Known rows, with every way that one mark hangs from another
D(S Y(N Z(U))): [ 0.21 -0.04 -0.01 -0.11 -0.06  0.13  0.20 -0.02 -0.11 -0.01  0.09  0.18
  0.36  0.10 -0.30  0.12  0.10  0.14  0.13 -0.10 -0.09 -0.08  0.35]
T(Z(Y)): [ 0.09 -0.10  0.05  0.00  0.07 -0.03  0.24  0.07 -0.04 -0.01 -0.05  0.39
  0.06  0.01 -0.14 -0.16 -0.15  0.04  0.04 -0.07 -0.04  0.04  0.25]
U(N): [-0.02 -0.09  0.00  0.08  0.20  0.03  0.14 -0.02 -0.02 -0.06  0.04  0.12
 -0.01  0.03 -0.14 -0.03 -0.04  0.09  0.08 -0.04 -0.05  0.20  0.22]
T(Z(U Y)): [ 0.05 -0.06  0.00 -0.08  0.02 -0.08  0.31  0.05 -0.02  0.07  0.04  0.43
  0.08 -0.10 -0.18 -0.08 -0.14  0.05  0.14 -0.11 -0.03  0.08  0.25]
T(Z(S(D) U Y(N))): [ 0.06 -0.05 -0.01 -0.15  0.00 -0.12  0.23  0.05 -0.05  0.22  0.16  0.43
  0.22 -0.25 -0.24 -0.08  0.01  0.10  0.08 -0.12 -0.01 -0.01  0.18]
N(S(D) T(Z(Y))): [ 0.12 -0.13  0.14 -0.10  0.09 -0.10  0.11  0.08 -0.15 -0.26  0.16  0.30
  0.18 -0.33 -0.23 -0.12  0.21  0.06 -0.02  0.12  0.05  0.37  0.27]
Y(N(S(D) T) Z(U)): [ 0.14  0.06  0.15 -0.13  0.11  0.06  0.13 -0.17 -0.10  0.04  0.56  0.34
  0.10 -0.24 -0.33  0.06  0.17  0.10  0.06 -0.12 -0.02  0.33  0.18]
S(D(Y(Z)) N(T)): [-0.10 -0.20  0.17 -0.08  0.11  0.08 -0.06  0.02 -0.14 -0.12  0.23  0.17
  0.37  0.02 -0.22 -0.04  0.15  0.11  0.00  0.00 -0.16  0.15  0.14]
D(Y(Z(S U(N(T))))): [ 0.05  0.00 -0.02 -0.04  0.03  0.03  0.17  0.03 -0.08  0.16  0.02  0.17
  0.16 -0.07 -0.25  0.02  0.03  0.15  0.14 -0.04 -0.15  0.16  0.29]
T(Z): [ 0.09 -0.14  0.13  0.06  0.06  0.03  0.17  0.07 -0.10  0.07  0.05  0.37
  0.01  0.10 -0.14 -0.15 -0.14  0.04  0.14  0.00 -0.05  0.10  0.24]
U(N(S(D)) Z(Y)): [ 0.15 -0.18 -0.10 -0.01  0.24 -0.14  0.28  0.09  0.08 -0.17 -0.07  0.27
  0.05 -0.25 -0.25  0.04  0.18  0.17  0.09 -0.22  0.22  0.10  0.06]
N(T): [ 0.01 -0.01  0.12  0.04  0.14  0.07  0.08 -0.01 -0.13 -0.05  0.15  0.20
  0.04 -0.13 -0.16 -0.09 -0.02  0.02 -0.02  0.19 -0.16  0.47  0.27]
Y(N(T) Z(S(D))): [ 0.12  0.05  0.16 -0.04  0.13  0.10  0.03 -0.12 -0.12  0.18  0.43  0.29
  0.16 -0.19 -0.28 -0.06  0.09  0.10 -0.07 -0.03 -0.18  0.23  0.16]
U(N(T) Z(Y)): [ 0.17 -0.11 -0.03  0.04  0.36 -0.06  0.30  0.05  0.08 -0.05 -0.08  0.26
  0.01 -0.26 -0.20  0.00  0.07  0.12  0.07 -0.10  0.02  0.29  0.21]
Y(Z(S(D))): [-0.02 -0.04  0.05  0.02 -0.03  0.02  0.07 -0.02 -0.10  0.05  0.18  0.25
  0.14 -0.12 -0.25 -0.06 -0.03  0.08  0.02 -0.05 -0.17  0.11  0.03]
D(S): [ 0.07 -0.12 -0.01  0.01 -0.07  0.07  0.14  0.06 -0.15 -0.24  0.05  0.14
  0.26  0.03 -0.19  0.01  0.01  0.04  0.04  0.10 -0.09  0.12  0.23]
D(S Y): [ 0.13 -0.14 -0.05 -0.03 -0.10  0.08  0.15  0.12 -0.15 -0.16 -0.16  0.08
  0.36  0.13 -0.22  0.04  0.07  0.11  0.08  0.09 -0.08 -0.04  0.35]
T(Z(S(D N) U Y)): [-0.04 -0.11 -0.01 -0.14 -0.02 -0.14  0.19  0.13 -0.07  0.12  0.17  0.39
  0.28 -0.20 -0.21 -0.09  0.02  0.10  0.09 -0.11 -0.04  0.04  0.15]
S(D(Y) N): [-0.15 -0.24  0.08 -0.07  0.04  0.06 -0.05  0.07 -0.12 -0.07  0.13  0.15
  0.36  0.14 -0.20 -0.03  0.10  0.13  0.03 -0.05 -0.05 -0.03  0.06]
U(N(S(D) T) Z(Y)): [ 0.18 -0.16 -0.03 -0.02  0.31 -0.14  0.26  0.08  0.05 -0.20 -0.01  0.25
  0.07 -0.38 -0.25  0.03  0.25  0.15  0.06 -0.10  0.16  0.29  0.15]
D(Y(Z)): [ 0.07 -0.05  0.03  0.02  0.01  0.10  0.14  0.01 -0.08  0.06 -0.08  0.20
  0.10  0.16 -0.21 -0.03 -0.08  0.11  0.09 -0.06 -0.12  0.02  0.23]
Y(Z): [ 0.02 -0.02  0.09  0.07  0.04  0.11  0.14 -0.08 -0.06 -0.03  0.15  0.27
  0.00  0.06 -0.20 -0.04 -0.14  0.04  0.06 -0.09 -0.16  0.17  0.11]
D(S(N(T(Z(U)))) Y): [ 0.11 -0.18  0.04 -0.11 -0.03  0.09  0.11  0.16 -0.18 -0.16  0.05  0.12
  0.45  0.12 -0.22  0.03  0.17  0.12  0.13  0.07 -0.12  0.11  0.44]

Rows
[ 0.16 -0.12 -0.01 -0.02 -0.09  0.11  0.16  0.07 -0.14 -0.18 -0.10  0.12
  0.35  0.14 -0.25  0.05  0.05  0.11  0.10  0.00 -0.13 -0.05  0.33]  D(S Y(Z))
[ 0.14 -0.03  0.02 -0.12  0.06 -0.06  0.29  0.02 -0.03  0.09  0.16  0.45
  0.07 -0.10 -0.21 -0.06 -0.05  0.07  0.11 -0.16  0.06  0.09  0.27]  T(Z(U Y(N(S))))
[ 0.02 -0.01  0.01 -0.06 -0.01  0.05  0.12  0.05 -0.11  0.15  0.09  0.19
  0.21 -0.01 -0.25  0.01  0.03  0.14  0.11 -0.04 -0.16  0.17  0.27]  D(Y(Z(S(N(T)) U)))
[ 0.02 -0.11  0.11 -0.06  0.08  0.07  0.05 -0.08 -0.10  0.04  0.11  0.23
  0.24 -0.05 -0.26 -0.02  0.07  0.11  0.02 -0.01 -0.09 -0.02  0.12]  S(D(Y(N(T) Z)))
[ 0.06 -0.16  0.07 -0.07 -0.01  0.07  0.10  0.10 -0.17 -0.24  0.25  0.18
  0.36  0.02 -0.19  0.00  0.11  0.05  0.09  0.08 -0.13  0.27  0.33]  D(S(N(T(Z(U)))))
[ 0.23 -0.08  0.02 -0.08  0.02  0.14  0.12  0.05 -0.17 -0.07  0.02  0.10
  0.37  0.08 -0.25  0.04  0.15  0.12  0.02  0.09 -0.09  0.04  0.44]  D(S Y(N(T)))
[ 0.13 -0.20  0.07 -0.07 -0.01  0.10  0.08  0.17 -0.19 -0.21  0.01  0.10
  0.45  0.17 -0.20 -0.01  0.16  0.12  0.08  0.09 -0.12  0.09  0.44]  D(S(N(T(Z))) Y)
[-0.19 -0.04 -0.01 -0.15 -0.06 -0.08  0.03  0.08 -0.14  0.16  0.41  0.22
  0.34 -0.34 -0.27  0.02  0.16  0.11  0.08  0.05 -0.12  0.33  0.07]  Z(S(D N(T)) U)
[ 0.06 -0.14  0.04 -0.09  0.00  0.04  0.13  0.11 -0.15 -0.28  0.21  0.18
  0.38 -0.03 -0.20  0.01  0.10  0.05  0.04  0.05 -0.13  0.24  0.33]  D(S(N(T(Z(U Y)))))
[-0.07  0.01 -0.02 -0.05  0.13 -0.02  0.22 -0.05 -0.04  0.06  0.22  0.21
  0.03 -0.21 -0.20  0.07  0.01  0.08  0.19  0.00 -0.08  0.39  0.25]  Z(U(N(T)))
[ 0.10  0.09  0.08 -0.05  0.08  0.14  0.19 -0.19 -0.04  0.21  0.43  0.36
  0.01  0.00 -0.27  0.06 -0.08  0.08  0.10 -0.23 -0.09  0.14  0.15]  Y(N Z(U))
[ 0.07  0.09  0.11 -0.12  0.08  0.05  0.10 -0.15 -0.10  0.27  0.52  0.33
  0.17 -0.30 -0.33  0.02  0.10  0.10  0.03 -0.08 -0.16  0.27  0.16]  Y(N(T) Z(S(D) U))
[ 0.21 -0.09 -0.01 -0.03  0.18 -0.03  0.24  0.04  0.02  0.02  0.05  0.38
  0.08 -0.22 -0.26  0.00  0.08  0.11  0.00 -0.13  0.13  0.14  0.06]  U(Z(Y(N(S(D) T))))
[-0.07  0.00 -0.12 -0.07  0.00 -0.06  0.10  0.14 -0.06 -0.02  0.09  0.18
  0.28 -0.13 -0.19 -0.11  0.00  0.11 -0.17 -0.06 -0.10  0.18  0.13]  Z(S(N) Y)
[-0.13 -0.11  0.05 -0.05  0.01 -0.02 -0.07  0.12 -0.17  0.05  0.29  0.16
  0.32 -0.18 -0.21 -0.10  0.14  0.10 -0.06  0.10 -0.14  0.28  0.08]  Z(S(D N(T)))
[ 0.24  0.00  0.18 -0.04  0.18  0.08  0.08 -0.03 -0.14  0.04  0.37  0.30
  0.02 -0.04 -0.23 -0.09  0.11  0.07 -0.01  0.02  0.06  0.34  0.34]  Y(N(S T(Z)))
[ 0.06  0.13 -0.09 -0.20  0.07 -0.05  0.29 -0.07 -0.02  0.00  0.27  0.32
  0.12 -0.32 -0.27  0.06  0.05  0.08 -0.04 -0.10  0.04  0.31  0.25]  Z(U Y(N(S T)))
[ 0.10 -0.05  0.14 -0.01  0.16  0.01  0.17  0.04 -0.10 -0.05  0.07  0.32
  0.07 -0.16 -0.15 -0.16 -0.05  0.02 -0.01  0.12 -0.14  0.36  0.35]  N(T(Z(Y)))
[ 0.18 -0.07  0.07 -0.04  0.10 -0.01  0.23  0.05 -0.05  0.00  0.07  0.40
  0.06  0.01 -0.17 -0.15 -0.06  0.07  0.01 -0.12  0.05  0.05  0.27]  T(Z(Y(N(S))))
[ 0.00 -0.13  0.09 -0.07  0.08  0.05  0.04 -0.04 -0.12  0.06  0.06  0.21
  0.26 -0.05 -0.24 -0.03  0.08  0.11  0.01  0.04 -0.04 -0.01  0.13]  S(D(Y(N(T))))
[ 0.09 -0.07  0.00 -0.02  0.02 -0.09  0.21  0.14 -0.07  0.10 -0.03  0.36
  0.13 -0.10 -0.16 -0.18 -0.09  0.07  0.01 -0.03 -0.06  0.06  0.24]  T(Z(S Y))
[ 0.01 -0.06 -0.02 -0.11 -0.01 -0.11  0.23  0.14 -0.06  0.15  0.15  0.39
  0.21 -0.14 -0.20 -0.10 -0.04  0.09  0.09 -0.12 -0.05  0.12  0.23]  T(Z(S(N) U Y))
[-0.09 -0.24  0.17 -0.12  0.10  0.02 -0.01  0.08 -0.15 -0.02  0.22  0.23
  0.38 -0.02 -0.21 -0.05  0.16  0.11  0.09  0.02 -0.10  0.13  0.20]  S(D(Y) N(T(Z(U))))
